Each row comes from the steps of one path. Every step used is in the known rows, and no mark comes twice. Write the path behind each row, first mark first.
Known rows:
C/F/T: [158 -123 266 -353 46 -125 205 -222 -10 -10 -6 163 43 10 96 217 5 171 40 -40 -26 -164 213 8 422 -94]
X/F/T/G/R: [280 -161 322 -291 116 -112 162 -225 -79 -204 -152 227 19 59 70 31 -228 239 192 43 -93 -257 94 21 309 -274]
T/F: [115 203 30 -241 46 -59 52 106 31 -47 57 81 -28 47 43 82 -109 23 55 -55 35 55 -74 31 358 -26]
R/F/T/G: [151 41 304 -440 111 -54 96 -480 -136 -149 89 112 105 37 66 -9 -143 186 210 102 174 -112 -17 -28 542 -275]
R/F/C: [106 -111 -22 -68 -8 -62 218 -409 -104 -172 110 -74 69 140 65 -47 -68 -145 -76 -119 97 -9 93 73 552 66]
Z/G/W: [214 -284 -46 -21 -12 -55 -59 7 109 -62 -61 71 82 -9 92 59 -180 70 37 106 161 -50 -65 -78 -20 -141]
G/T: [96 26 268 -213 40 -78 59 7 -80 31 -8 95 94 70 -68 37 16 47 66 39 37 -38 254 9 72 28]
Z/G/T/F/W: [218 31 80 -462 47 -41 127 -17 113 -22 -17 190 -12 -8 93 191 -232 188 135 28 223 40 33 -63 598 -28]
N/X: [34 -83 133 145 48 3 25 -86 -101 34 267 -13 -87 -63 -98 13 -211 -167 -9 1 -14 -32 37 23 -23 18]
N/X/G/T/F: [164 170 299 -376 99 -98 39 22 -171 -90 -27 15 57 22 -67 103 -329 -52 99 -39 73 -4 237 36 355 33]
T/G/W/F/X/J: [30 -35 323 -153 -144 -268 90 -81 -185 -42 -617 208 126 -92 42 12 -200 280 -36 163 110 -236 -170 -73 178 -64]
F/X/J: [9 -76 -2 -51 -215 -134 30 -32 -138 95 -453 160 -11 -107 -35 33 54 92 -134 71 -21 -76 -139 -3 241 23]
Z/G/R: [368 -296 -120 -46 41 -14 -99 -67 148 -180 81 124 -34 63 24 47 -150 -3 63 -8 -171 -138 84 -51 -18 -41]
T/G/R: [172 -38 265 -138 88 -15 -79 -147 -86 -209 23 42 -10 69 53 -115 -151 126 153 69 -105 -87 -88 -15 33 -234]
N/X/J: [42 -146 -3 49 -157 -162 -37 4 -165 53 -20 200 54 -130 -109 42 -197 -159 -78 61 -94 -116 -54 -4 26 1]
J/X/F/W: [-105 -94 47 41 195 -44 244 -171 -9 20 -463 54 -118 -141 46 161 -165 223 -96 -5 168 49 52 72 309 -42]
F/W/G/R: [-26 -361 422 1 30 -77 19 -112 65 -100 -14 39 -106 13 52 -63 -138 205 84 -29 -103 -184 6 12 200 109]
F/X: [-4 -4 139 38 -12 40 98 -137 -77 83 -217 -55 -164 -34 -18 2 53 113 -69 9 74 18 -50 17 219 39]
J/X: [-51 11 68 65 272 26 -33 -85 -76 -17 -229 -74 -25 -50 -78 11 40 143 -80 45 38 54 71 19 31 -47]
F/T/G/W: [88 -133 430 -289 65 -75 77 -150 -142 -34 -92 41 139 -28 152 -43 -149 337 214 210 244 -92 -169 -66 268 -379]
G/R/F: [231 -156 164 -113 76 -130 56 -409 -31 -110 280 115 -66 115 28 33 -89 -94 34 -94 -130 41 79 119 298 -16]
R/G/T/F/X/N: [94 157 410 -382 0 45 107 -179 -58 -7 -432 109 -92 -69 -92 -67 173 56 0 -131 187 -51 154 129 440 -83]
N/X/F/R/G/W: [144 -352 392 126 40 -69 224 -191 -4 -97 233 216 -101 -151 -2 37 -405 -371 70 -62 230 -168 51 21 211 -297]
Z/G/T: [295 -85 28 -264 42 -44 -32 -8 68 -89 -42 172 132 77 -72 97 -103 28 80 73 69 -130 305 -86 50 13]
W/F/T/G/R: [246 -98 408 -309 139 -120 116 -225 -61 -204 -26 159 70 55 52 -4 -198 286 231 51 -134 -321 103 -79 200 -120]
F/R/G/W: [76 -275 324 2 3 11 71 -134 50 -71 230 96 -36 -121 67 -69 -141 -222 119 -16 236 -67 -101 -66 188 -310]
R/G/T/F: [167 148 407 -435 92 -84 95 -81 17 -133 66 221 2 16 -88 38 -178 -42 189 -23 130 24 206 -1 410 -123]

Which path is each row?
[220 202 215 -416 260 -8 55 97 -106 -135 -69 26 64 29 -2 129 -101 -64 57 -104 151 -91 191 -26 613 -91]
J/X/G/T/F/R
[233 -31 295 -242 123 -98 -10 -492 -111 -239 210 101 -9 129 58 -52 -203 13 128 1 -32 -11 -31 69 326 -205]
T/G/R/F
[-26 -247 645 -95 79 -186 236 -113 -59 -29 -128 206 -7 4 -112 92 -365 93 47 2 130 -276 385 60 284 173]
N/X/F/W/G/T
[214 -117 57 104 60 -34 246 11 -23 -53 279 215 -108 -24 -23 162 -285 -397 -51 -154 33 -259 134 37 278 -57]
N/X/F/R
[-141 -213 484 -129 9 -122 92 -171 93 -112 -151 61 -21 -1 100 80 -164 209 -17 -59 77 -207 102 3 315 117]
C/F/W/G
[-29 -167 620 -304 60 -167 126 -313 -29 -44 12 136 61 78 -29 28 -147 159 103 8 186 -133 262 40 480 164]
R/F/W/G/T
[229 -155 468 -120 95 -58 251 -213 -40 -129 250 325 -58 -66 -161 75 -327 -411 112 -94 134 -252 418 0 279 -142]
N/X/F/R/G/T
[78 -127 159 35 215 33 164 -230 70 -227 -98 203 -113 -132 -91 37 -180 -276 4 -122 145 -185 199 -9 272 -235]
J/X/F/R/G
[9 -167 262 -91 -8 -101 58 -379 -186 -14 -365 -172 -21 -49 112 7 -161 106 -41 15 253 102 -62 78 350 -58]
R/F/X/G/W
[-140 -216 388 -93 28 -103 82 -354 54 -89 20 43 -35 7 43 -21 -181 124 36 -33 160 -114 17 38 453 153]
R/F/W/G
[81 37 261 -341 73 11 51 -194 -114 -103 -68 59 107 -14 60 -51 -88 271 217 147 122 -171 -68 -95 307 -286]
F/T/G
[104 -131 207 -22 37 -70 55 -184 -80 -147 -438 -106 -83 -16 9 3 -161 132 -25 -103 -167 -165 171 3 52 195]
W/F/X/G/R
[-79 61 24 -4 179 80 -89 -46 -83 14 -493 -89 41 -83 -69 -76 310 128 -171 -86 49 -33 91 130 -63 -57]
J/X/N
[-48 -74 181 -178 -4 -62 174 -224 46 14 -62 59 -87 -73 181 190 -99 147 -46 -55 101 48 -15 23 366 -45]
C/F/W
[-90 -164 577 -224 31 -98 82 -54 -6 -9 -119 88 58 31 -38 -10 -96 236 103 55 142 -185 227 -28 264 156]
F/W/G/T
[90 -222 172 -132 38 -72 155 -482 -1 -6 217 71 -152 -15 135 66 -133 60 55 -56 29 135 -79 89 513 -22]
G/R/F/W
[152 -133 460 -371 95 -144 118 -420 -167 -75 44 94 137 18 149 -11 -189 264 214 164 294 -45 -135 -8 488 -378]
R/F/T/G/W
[136 -104 289 -152 37 20 103 -276 120 -222 267 192 -90 -77 38 62 -127 -346 49 -160 86 -176 139 -59 319 -237]
C/F/R/G
[123 103 530 -416 102 -189 45 142 2 -120 -36 190 97 162 -77 43 -153 137 134 -24 64 -182 247 24 415 122]
W/G/T/F
[81 -287 345 59 208 -62 180 -190 15 -143 -135 166 -54 -148 4 37 -223 -139 18 -36 267 -110 68 15 250 -339]
J/X/F/R/G/W
[25 35 300 -244 8 -17 43 -135 -197 -11 -487 -113 30 -14 -59 5 -24 135 9 14 115 -30 265 3 199 88]
F/X/G/T
[132 -158 394 -275 73 -165 201 -150 -118 -83 -283 168 141 -10 137 48 -264 317 167 151 239 -173 -58 0 307 -381]
X/F/T/G/W
[90 -109 78 153 57 -107 199 -70 -59 -43 -26 162 -87 -31 -100 138 -350 -182 -74 -66 -11 -130 204 111 26 21]
N/X/F
[-112 -49 369 -200 33 -75 73 29 97 -74 -83 66 -58 -2 68 13 -210 234 93 -27 145 -126 -79 -10 498 123]
T/F/W/G
[150 46 402 -468 101 -80 114 -295 -100 -170 -90 136 112 23 120 85 -136 277 155 88 83 -212 56 -55 412 -320]
C/F/T/G
[65 -3 183 -68 29 -47 153 -455 -104 33 -46 7 -173 21 -14 41 0 13 -71 -43 132 74 1 94 489 49]
R/F/X
[-47 -106 406 -8 -39 -21 140 -238 -1 -10 -564 23 -46 -163 -36 -110 99 90 -79 -123 196 -189 89 78 19 4]
R/G/W/F/X/N
[309 -178 20 -151 -1 26 -2 -432 11 -81 -275 76 -116 27 0 -16 150 9 -118 -159 6 -115 95 151 341 0]
Z/G/R/F/X/N
